In the rows, zero is written as 128.
Known rows, with every step that occurs:
H -> T -> F: [ 69 112 128  82  83 120 179 128 143 177  92 153  85 161 179 138 107 115
 129 103 126 140 173 140]
T -> F -> E: [100 136 116 100 118 154 153 116 165 132  82 145 119 191 144 129 141 106
 142  80 115 145 161 186]
Q -> H -> U -> F -> S: [133 124  89 107 152 138 129 132 135  71 172 135 103 149 155 149 137 136
 103 152  78 205  98  94]
Q -> F -> U: [146 121  96 121 137 148 105 128 120 136 166  81 140 113 138  71 163 140
  83 116 147 142 143 106]
Q -> F -> E: [113 136 100  96 144 144 138 110 115 136 115 104 133 162 131  88 162 138
  90  94 137 133 156 165]
H -> U -> F: [173 117  76 127 151 146 124 137 166  67 144 138  83 149 142 159 142 135
 100 126 123 172 105  92]
W -> F -> U -> H: [169 112  86 158 146 148 128 177 212 139 200  82 142 117 122 103 161 153
 107 120 121 136 172 128]
S -> F -> Q: [106 124 122 171 140 138  99 123 170 101  48 151 125 172 150 136 146 106
 111 163 117  89 159 166]
H -> Q: [ 91 105 142 107 109  80 145 142 148  80  87  93  86 187 175 145 156 111
 100 126  98 101 145 144]
T -> F -> Q -> H -> U: [119  79 110 114 153 122 122 160 116  85 110 177 167 144 105 137 135  98
 139 204  79 134 125 150]
U -> F: [155 146  90 152 137 136 120 113 149  94  86 136  75 156 173 133 149 134
  99  75 121 146 125  92]
Q -> H -> U: [102  92  95  76 145 104 131 150 122  78 148 132 118 147 119 110 147 119
  89 191  88 151 112  94]
S -> F -> U: [116 138 107 165 122 160  98 120 209 117 134 104 109 145 160 106 153 121
 111 129 134 130 158 126]
Q -> F -> S: [ 96 141 129  97 121 156 133  99 106 136 110  86 129 164 174 124 128 128
  83  95 122 161 144 125]
U -> F -> Q -> H: [165 127  86 169 172 106 107 138 107  82  88 175 118 134 146 118 168 136
 103 150  88 132 118 119]
W -> F: [118 117 118 126 142 145 132 126 171 138 102  80 110 161 152  80 127 126
  82  95 124  94 170 133]
E -> F: [112 147  89 154 138 139 131 109 146 102  58 123  69 125 165 134 130 124
  98 123  92 116 165 120]
Q -> H -> U -> F: [143 105  73 118 162 119 116 146 129  60 163 142 108 131 128 122 150 134
 100 165  86 171 100  77]
H -> T: [ 80 124 120  62  92  99 180 127 137 173  93 145  57 163 186 127 130 134
  85 108 141 132 163 127]
S -> F -> E: [ 87 152 111 138 129 160 126 103 201 118  84 127 100 194 154 122 153 118
 119 107 124 123 170 187]
U -> F -> T: [167 134 100 136 134 138 127 147 150 140 106 164  67 137 178 129 155 127
 106 100 124 162 126 150]
Q -> F: [108 118 110 114 134 131 119 113  99 124  98  94 130 141 140  89 143 123
  79 112 132 119 148 106]
W -> F -> Q -> H: [125  99 114 139 177 115 122 148 128 125 106 119 153 138 126  67 145 129
  86 168  93  78 164 160]
S -> F -> W: [ 79 132 131 168 138 145 107 123 194 118  66 151 109 164 179 145 148 110
 118 160 131 168 152 157]

Rows:
[103 112 128 106 131 104 151 130 125 104 129  78 126 174 143 117 166 131
 106 115 106 111 162 191] : H -> Q -> F -> E
[160 113  79 146 139 136 112 163 141 125 198  94 160  99 108 112 179 149
 102 136 127 159 148 100] : Q -> F -> U -> H
[154  95  82 104 159 120 123 171 131  99 178 163 102 114 132 115 152 129
 106 187  87 183 102 123] : Q -> H -> U -> F -> T
[129 127  90 185 124 149 102 157 227 105 166 117 127 132 130 149 168 132
 130 150 115 150 162 123] : S -> F -> U -> H
[134  88  99  96 166  96 123 165 103  74 117 170 141 146 110 127 163 124
  93 224  91 125 113 139] : F -> Q -> H -> U
[162  94 105 164 138 119 137 189 217 118 214  59 138 126 130 123 167 149
 117 132  98 120 178 150] : W -> F -> U -> H -> Q
[116  96 108 120 105  97 175 184 151 154 113 195 129 140 131 198 143 129
 150 159 100 146 173 162] : U -> H -> T -> F -> Q
[ 81 122 120  96  79 122 190 161 172 167 136 161 107 163 166 215 117 132
 152 115  95 195 173 148] : U -> H -> T -> F -> S
[102 172 108 138 124 162 145  92 154 112  72 117  65 150 198 166 112 131
 105 105  85 159 163 140] : E -> F -> S
[ 91 102 113 120 101 103 179 184 171 170 127 195 117 133 152 206 143 135
 156 155 112 208 168 154] : U -> H -> T -> F -> W
[182 139  91 170 160 126 113 129 134  90  66 172  98 151 160 146 165 136
 101 114 119 128 122 131] : U -> F -> Q
[141 168 109 141 125 157 134  98 157 107  98 127  71 180 203 169 133 139
 104  61 112 190 123 112] : U -> F -> S
[134 106 129 106 140 147 141 158 172 183 122 110 106 142 157  76 130 122
  92 119 127 110 174 190] : W -> F -> T
[121 108 127 133 131 131 126 137 131 113  47 171 141 168 140 144 137  96
 135 136 107 110 149 165] : T -> F -> Q
[141 111  93 149 112 144 127 171 189 119 164 137 145 128 122 154 157 122
 155 123 105 171 153 121] : T -> F -> U -> H
[189 109  85 111 149 147 132 166 165 107 163 166  77 132 146 159 147 127
 108 147 125 187 106 141] : H -> U -> F -> T
[ 87 115 118 169 153 118  92 128 144  93  69 153 143 152 137 110 151 108
 111 198  87  93 152 154] : S -> F -> Q -> H
[ 96 107 131  97 103 113 171 142 128 176  74 183 108 157 166 152 119 117
 131 137 127 122 171 173] : H -> T -> F -> Q
[147 110 120 143 164 135 130 140 156 136  84 117 135 155 140  96 139 129
  86 132 123  76 168 171] : W -> F -> Q
[140 118  84 108 102 106 163 184 184 165 198 140  98 118 144 153 172 163
 113 138 134 174 163 120] : F -> U -> H -> T
[100  98 120 131 143 114 121 143 104 106  69 175 160 150 127 118 140  96
 136 172  76 113 140 152] : T -> F -> Q -> H
[ 96 116  98  95  95 115 196 169 180 170 142 176 111 160 133 185 146 139
 158 114 104 172 183 178] : U -> H -> T -> F -> E
